What can hang from each mark:
pivir: futu zupon
zupon: futu mifipa
gapeg: futu zupon
nudif: futu zupon
mifipa: futu zupon
futu: gapeg mifipa nudif pivir zupon

Each row was made from one small tree. The marks that hang from a mark follow it in brackets, in alphabetical order. Every link used is in the known rows. Write each row's tree.
Known rows:
zupon(futu mifipa): [ 0.55 -1.10 -1.16  0.05 -1.95  0.16  0.44 -1.45 -0.13  2.71  0.82 -1.02
 -0.23 -0.67  3.73  1.28 -0.92 -0.35 -3.81  1.18 -1.65 -2.54 -0.23  1.55]
nudif(zupon(futu(gapeg pivir) mifipa)): [ 0.68 -1.78 -0.90  1.10 -2.68  1.09 -0.64 -0.34 -0.83  2.49  0.44 -0.30
  0.01  0.31  3.42  1.81 -0.29 -0.33 -3.31  0.72 -2.65 -2.50 -0.18  1.94]
pivir(zupon(futu(mifipa))): [-0.06 -2.63 -0.80  0.11 -1.06 -0.14 -0.21 -0.18 -0.63  1.45  0.22 -1.00
 -0.08 -1.41  2.28  0.60  0.16  0.21 -4.00  0.28 -2.01 -1.27 -1.27  2.95]
nudif(futu): [-1.06 -2.21 -0.85  0.72 -1.38  1.50 -0.37  0.17 -0.33  0.59  1.26 -0.39
  1.01 -0.04  0.90  2.13 -1.78  0.39 -2.40 -0.11 -2.42 -0.14  1.12  0.98]
futu(gapeg mifipa nudif): [-1.18 -2.24 -0.99 -0.52 -2.45  2.34  1.03 -0.27 -1.99  2.93  0.25  0.31
 -0.27 -0.26  2.21  0.32  1.25  1.83 -1.33  2.86 -1.91 -2.52  1.90  4.47]
pivir(futu(mifipa)): [-0.89 -2.53 -1.14 -0.75 -2.10  1.57 -0.56  1.09 -0.06  0.92  1.44 -0.63
  0.98 -0.92  1.37 -0.89  0.34  0.29 -1.51  1.59 -1.11 -1.07 -0.79  3.44]
pivir(futu(gapeg nudif) zupon(mifipa)): [-1.42 -1.52 -0.93 -2.31 -3.04  0.51 -1.35 -0.59 -1.64  2.66  1.07  0.11
  0.86 -1.76  3.72 -1.41  2.61 -0.66 -2.88  1.17 -0.42 -2.61 -0.91  5.00]
pivir(futu zupon): [-1.16 -2.31 -0.74 -1.30 -1.99  0.17 -2.00  0.50 -0.27  0.68  1.19 -0.69
  1.10 -1.76  1.44 -1.07  1.40 -0.69 -3.04 -0.04 -0.64 -0.54 -2.24  3.70]
mifipa(futu(nudif zupon)): [-2.22 -0.91 -1.11 -1.65 -2.74  1.61  0.22 -0.75 -1.20  3.35 -0.54 -0.57
 -1.06  0.53  0.61  0.51 -0.55  0.34 -1.44  1.53 -1.64 -2.58 -0.08  3.37]
nudif(futu(gapeg mifipa(zupon))): [-1.19 -2.71 -0.16  0.29 -1.20  2.49 -0.37  0.32 -1.83  2.02  0.89  0.12
  1.27  0.79  1.60  1.92 -1.63  1.29 -1.39  1.23 -3.01 -1.24  1.52  2.18]
nudif(futu(gapeg pivir) zupon(mifipa)): [-0.59 -2.25 -0.87  1.41 -2.86  2.16 -0.98  0.28 -1.80  1.94  1.20  0.40
  1.02  0.91  3.13  2.46 -0.99 -0.19 -2.10  0.46 -3.42 -2.07  1.50  1.79]
gapeg(zupon(futu(nudif pivir) mifipa)): [-1.03 -1.62 -1.71 -0.58 -2.75  1.26 -0.80 -1.29 -0.70  3.49  0.45 -0.13
 -0.78 -0.29  3.39  0.27 -0.01 -0.53 -3.33  0.10 -1.48 -2.28 -1.00  2.26]
mifipa(futu(gapeg pivir) zupon): [-2.12 -1.37  1.05 -1.06 -2.85  2.11 -2.33 -0.70 -2.78  3.97 -0.19 -0.41
  0.06  2.67 -0.73  0.91 -1.31 -0.07 -0.02  1.47 -2.48 -3.02 -1.36  3.12]
zupon(mifipa(futu(gapeg nudif pivir))): [-1.47 -0.69 -0.63 -0.97 -3.75  1.22 -0.14 -1.36 -1.91  3.64  1.05 -0.50
 -0.73  0.27  2.36  0.07 -0.04 -0.40 -0.98  2.20 -1.84 -3.69  0.32  3.37]
nudif(futu(pivir) zupon(mifipa)): [-0.21 -2.20 -1.07  1.66 -2.50  2.02 -0.74  0.27 -0.86  1.21  1.57  0.18
  0.71  0.37  2.68  2.21 -1.71 -0.41 -2.25  0.02 -3.41 -1.73  1.06  1.29]
pivir(futu(gapeg mifipa(zupon) nudif)): [-1.49 -2.20 -0.67 -1.78 -2.47  2.48 -0.76  0.34 -1.57  2.78  0.55  0.44
  1.15 -0.03  1.82 -0.70  1.10  0.75 -1.22  2.22 -1.07 -2.41  0.00  4.58]
nudif(futu zupon(mifipa)): [ 0.44 -1.87 -0.73  1.35 -1.71  1.83 -0.28  0.20 -0.09  0.86  1.81  0.10
  0.73 -0.36  2.77  2.06 -2.09 -0.17 -2.80 -0.17 -3.47 -0.93  1.03  0.64]
zupon(futu(mifipa nudif)): [-0.11 -2.33 -1.63  0.18 -1.60  1.22  1.49 -0.37 -0.56  2.41 -0.37 -0.48
 -0.35 -0.37  2.59  1.27 -0.45  0.85 -3.46  1.26 -2.13 -2.43  0.68  2.58]
zupon(mifipa): [ 0.10 -0.78 -0.61 -0.21 -2.22  0.71 -0.24 -1.33  0.02  1.90  2.08 -0.79
 -0.35 -1.17  2.32  0.26 -0.37 -0.04 -2.10  1.65 -1.19 -1.64 -0.08  2.19]
gapeg(futu(mifipa pivir zupon)): [-2.69 -3.40 -1.93 -0.80 -2.97  2.69  0.62  0.29 -1.28  3.06  0.54 -0.52
  0.88 -0.01  1.88  0.35 -0.28  0.41 -1.65  2.24 -2.00 -1.77 -0.46  2.91]
gapeg(futu(nudif) zupon(mifipa)): [-2.20 -2.15 -1.45 -1.86 -3.11  2.54  0.01 -1.08 -0.18  3.51  1.67  0.15
  0.54 -1.59  3.04 -1.14 -0.38 -0.87 -2.94  0.15 -1.99 -0.96 -1.41  1.18]
pivir(futu(nudif(zupon))): [-0.82 -1.81 -1.32 -0.88 -2.70  1.74 -0.91  0.56  0.13  1.15  0.88  0.12
  0.86 -0.80  1.38 -0.34  0.83 -0.23 -2.38  0.49 -1.06 -1.23 -0.52  3.07]
pivir(futu zupon(mifipa)): [-0.76 -1.71 -0.82 -1.60 -2.34 -0.03 -1.69 -0.15 -0.40  1.37  1.83 -0.65
  0.86 -2.17  2.87 -1.50  1.36 -1.03 -2.91  0.59 -0.53 -1.55 -2.07  3.86]
pivir(zupon): [-0.49 -1.98 -0.27 -0.15 -1.40  0.00 -1.27 -0.47 -0.30  0.76  1.06 -0.90
 -0.06 -1.59  0.89  0.28  0.62  0.04 -3.15  0.02 -1.31 -0.24 -1.40  2.87]
gapeg(zupon(futu mifipa)): [-0.36 -1.56 -1.27 -0.48 -1.93  0.87 -0.96 -1.09  0.11  2.87  0.92 -0.56
 -0.54 -0.75  3.17  0.26 -0.61 -0.49 -3.68 -0.12 -1.61 -1.20 -1.55  1.38]

Write each row's tree:
[-0.65 -1.76 -1.18 -0.18 -2.15  0.90  0.33 -0.94 -1.16  2.98 -0.80 -0.31
  0.14  0.29  2.51  1.99  0.31  0.53 -3.86  0.83 -1.63 -2.20  0.73  2.41]
zupon(futu(gapeg nudif))
[-2.42 -2.36 -2.72 -0.85 -3.17  2.75  0.97 -0.47 -2.29  3.87 -0.78  0.43
 -1.26  0.60  2.36  0.69  1.39  1.65 -0.91  3.38 -0.91 -3.91  1.62  5.94]
futu(mifipa nudif pivir zupon)
[-1.63 -1.24 -0.98 -1.09 -3.02  1.55 -1.22 -1.01 -0.71  3.17  1.24 -0.33
 -1.05 -0.33  1.99 -0.70 -0.39 -0.62 -1.74  0.38 -1.76 -1.83 -1.39  2.36]
gapeg(zupon(mifipa(futu(nudif pivir))))
[-1.59 -1.59 -1.36 -0.51 -3.44  0.94 -0.54 -1.32 -1.84  2.57  0.56  0.04
 -0.75 -0.65  2.06  0.24  1.58 -0.17 -2.12  1.18 -1.05 -3.12  0.20  4.47]
futu(nudif pivir(zupon(mifipa)))
[-1.81 -3.01 -0.50  0.61 -1.96  2.67 -0.77  0.44 -2.65  2.34  0.66  0.22
  1.20  1.58  1.48  2.08 -1.24  1.01 -0.87  1.42 -3.01 -2.06  1.54  2.85]
nudif(futu(gapeg mifipa(zupon) pivir))
[-0.76 -1.11 -0.30 -1.05 -2.27  0.02 -0.55 -1.15 -0.96  2.15  1.18 -0.85
 -0.66 -1.61  2.16 -0.50  0.25 -0.56 -2.64  0.72 -1.71 -2.11 -1.23  3.30]
pivir(zupon(mifipa(futu(nudif))))
[-0.15 -1.59  0.51 -0.40 -1.09  1.47 -1.60 -1.17 -1.05  3.13 -0.21 -0.25
  0.61  1.20  0.85  1.91 -1.13  0.51 -2.77  0.75 -1.81 -1.70 -0.92  1.95]
mifipa(zupon(futu(gapeg)))
[-3.18 -1.25 -1.24 -1.59 -3.92  1.91 -0.49 -0.68 -2.91  4.37 -1.08 -0.25
 -0.86  1.81  0.98  0.95  0.53  0.35 -0.74  2.19 -1.61 -3.70  0.39  4.50]
mifipa(futu(gapeg nudif pivir zupon))
[-0.29 -1.50 -0.81 -0.80 -2.04 -0.20 -0.24 -1.50 -1.40  2.98  0.24 -0.49
 -0.18 -1.37  3.93  0.58  1.04 -0.23 -4.21  0.69 -1.45 -2.59 -0.51  3.37]
pivir(zupon(futu(gapeg nudif) mifipa))
[-2.08 -3.62 -1.23 -0.89 -2.20  2.73 -0.08  0.50  0.00  2.33  1.59 -0.41
  0.85 -1.20  1.80 -1.07 -1.00 -0.09 -2.40  0.22 -2.72  0.23 -1.97  1.13]
gapeg(futu(mifipa) zupon)
[-1.09 -1.24 -0.35 -0.43 -2.77  1.61  0.01 -0.11 -0.65  2.09  0.22 -0.55
 -0.80  0.23  0.18  0.44 -1.10 -0.14 -1.59  0.53 -2.81 -2.01 -0.35  2.19]
mifipa(futu(nudif(zupon)))
[-1.47 -0.80  0.87 -1.61 -2.09  2.17 -1.01 -1.13 -1.40  3.46 -0.03 -0.19
 -0.44  1.25 -0.75  0.37 -1.87  0.07 -0.77  0.96 -2.40 -2.66 -1.08  2.54]
mifipa(futu(nudif) zupon)
[-1.16 -2.22 -0.91 -1.54 -2.15  2.34 -0.45  0.40 -0.66  2.09  0.88  0.25
  0.80 -0.52  1.37 -0.95  0.44  0.50 -1.34  1.73 -1.08 -2.10 -0.45  4.08]
pivir(futu(mifipa(zupon) nudif))
[-1.49 -2.76 -0.05  0.08 -2.61  2.63 -1.28 -0.05 -3.00  3.42  0.33  0.04
  0.26  1.77  1.01  0.86  0.40  1.34 -0.04  2.97 -2.11 -3.01  0.35  4.61]
futu(gapeg mifipa(zupon) pivir)
[-2.08 -1.59 -0.50 -0.36 -3.90  1.90 -0.65 -0.08 -2.39  3.15 -0.31 -0.25
 -0.56  1.53  0.56  0.83 -0.02 -0.14 -0.85  1.18 -2.77 -3.10  0.12  3.32]
mifipa(futu(gapeg nudif(zupon) pivir))
[-0.75 -1.51 -1.44  0.45 -3.65  1.99 -0.33 -0.76 -1.18  2.37  0.58  0.43
 -0.73  0.11  1.92  0.91  0.74 -0.08 -1.82  1.18 -1.81 -3.01  0.78  3.46]
futu(nudif(zupon(mifipa)) pivir)
[-1.58 -3.01 -0.98  0.55 -3.08  2.08 -0.46  0.41 -2.63  2.59  0.54 -0.36
  0.05  0.97  1.57  0.77  1.05  1.28 -0.44  2.94 -2.02 -2.56  0.88  4.54]
futu(gapeg mifipa pivir)
[ 0.24 -3.08 -0.88  1.79 -1.17  2.44  0.24  1.40 -0.23  0.30  1.26  0.08
  0.81 -0.15  1.93  2.02 -2.15  0.73 -2.31  0.06 -4.07 -0.50  1.26  1.12]
nudif(futu(mifipa) zupon)
[-0.77 -2.93 -1.40  0.69 -2.40  1.12  0.16  0.05 -1.94  2.87 -0.47 -0.73
  0.18  1.01  2.61  1.79  0.08  0.72 -2.67  1.77 -2.29 -2.79  0.40  3.12]
zupon(futu(gapeg mifipa pivir))
[-0.77 -2.81 -1.66  0.88 -3.10  2.78  0.67  0.49 -1.53  2.09  0.28  0.47
 -0.82  0.14  1.73  0.55  0.62  0.99 -1.08  1.96 -2.61 -3.08  1.19  4.26]
futu(mifipa nudif(zupon) pivir)
[-1.20 -0.83 -0.38 -0.60 -3.47  0.98 -0.60 -1.09 -1.69  3.28  1.35 -0.92
 -0.53  0.36  2.09  0.17 -0.48 -0.49 -0.89  2.08 -1.87 -3.17 -0.21  2.93]
zupon(mifipa(futu(gapeg pivir)))
[-1.70 -2.71 -1.05  0.82 -2.03  1.21 -1.09  0.24 -1.38  0.86  0.95 -0.35
  0.93  0.20  1.13  1.95 -0.90 -0.06 -2.28 -0.30 -2.40 -0.91  0.60  2.08]
nudif(futu(pivir(zupon)))
[-2.67 -1.82 -1.65 -0.73 -3.43  1.71 -1.60 -0.70 -2.71  3.85 -0.78 -0.14
 -0.08  1.73  1.70  1.92  1.77  1.03 -1.42  2.58 -0.41 -2.57  0.65  4.88]
futu(gapeg pivir zupon)
[-2.07 -1.67 -1.06 -0.83 -3.91  1.15 -0.96 -1.38 -3.13  3.59  0.09  0.35
 -0.28  0.08  2.75  0.51  2.54  0.14 -1.89  1.79 -1.03 -3.58  0.80  5.20]
futu(gapeg nudif pivir(zupon(mifipa)))
[-1.55 -3.00 -0.93  0.38 -1.54  2.35 -0.32  0.64 -1.52  1.78  1.03  0.05
  0.96  0.26  2.17  1.41 -1.10  1.07 -1.89  0.66 -3.02 -0.62  1.31  2.03]
nudif(futu(gapeg(zupon) mifipa))
[-1.25 -1.61 -1.12  0.10 -4.14  2.17 -0.72 -0.83 -2.51  3.39  0.17  0.73
 -0.27  0.85  2.61  1.25  1.71  0.28 -1.59  1.81 -1.79 -3.50  1.37  4.15]
futu(gapeg nudif(zupon(mifipa)) pivir)
[-1.02 -1.58 -1.11 -1.23 -3.22  1.80 -1.05  0.16 -0.88  2.22  0.88  0.34
  1.04 -0.52  2.56 -0.32  1.54 -0.14 -2.21  1.25 -0.99 -2.01 -0.03  3.69]
pivir(futu(gapeg nudif(zupon(mifipa))))
[-1.29 -2.89 -1.36  0.53 -3.60  2.92  0.28  0.39 -2.81  3.10 -0.15  0.75
 -0.39  0.90  2.38  0.85  1.60  1.31 -0.87  2.62 -2.61 -3.51  1.82  4.99]
futu(gapeg mifipa nudif(zupon) pivir)
[-1.76 -1.37 -1.51 -2.08 -2.93  1.35 -1.40 -0.22 -1.13  3.00  0.66 -0.19
  0.99 -0.18  2.95 -0.19  1.57  0.13 -1.99  2.26  0.04 -2.06 -0.43  4.26]
pivir(futu(gapeg zupon(mifipa)))
[-2.54 -2.95 -1.29 -0.83 -3.35  1.89  0.07 -0.36 -1.18  2.37  0.77 -0.28
  1.03 -0.80  1.31  0.12  0.36 -0.61 -2.56  0.49 -1.99 -1.47 -0.78  2.38]
gapeg(futu(nudif pivir(zupon)))
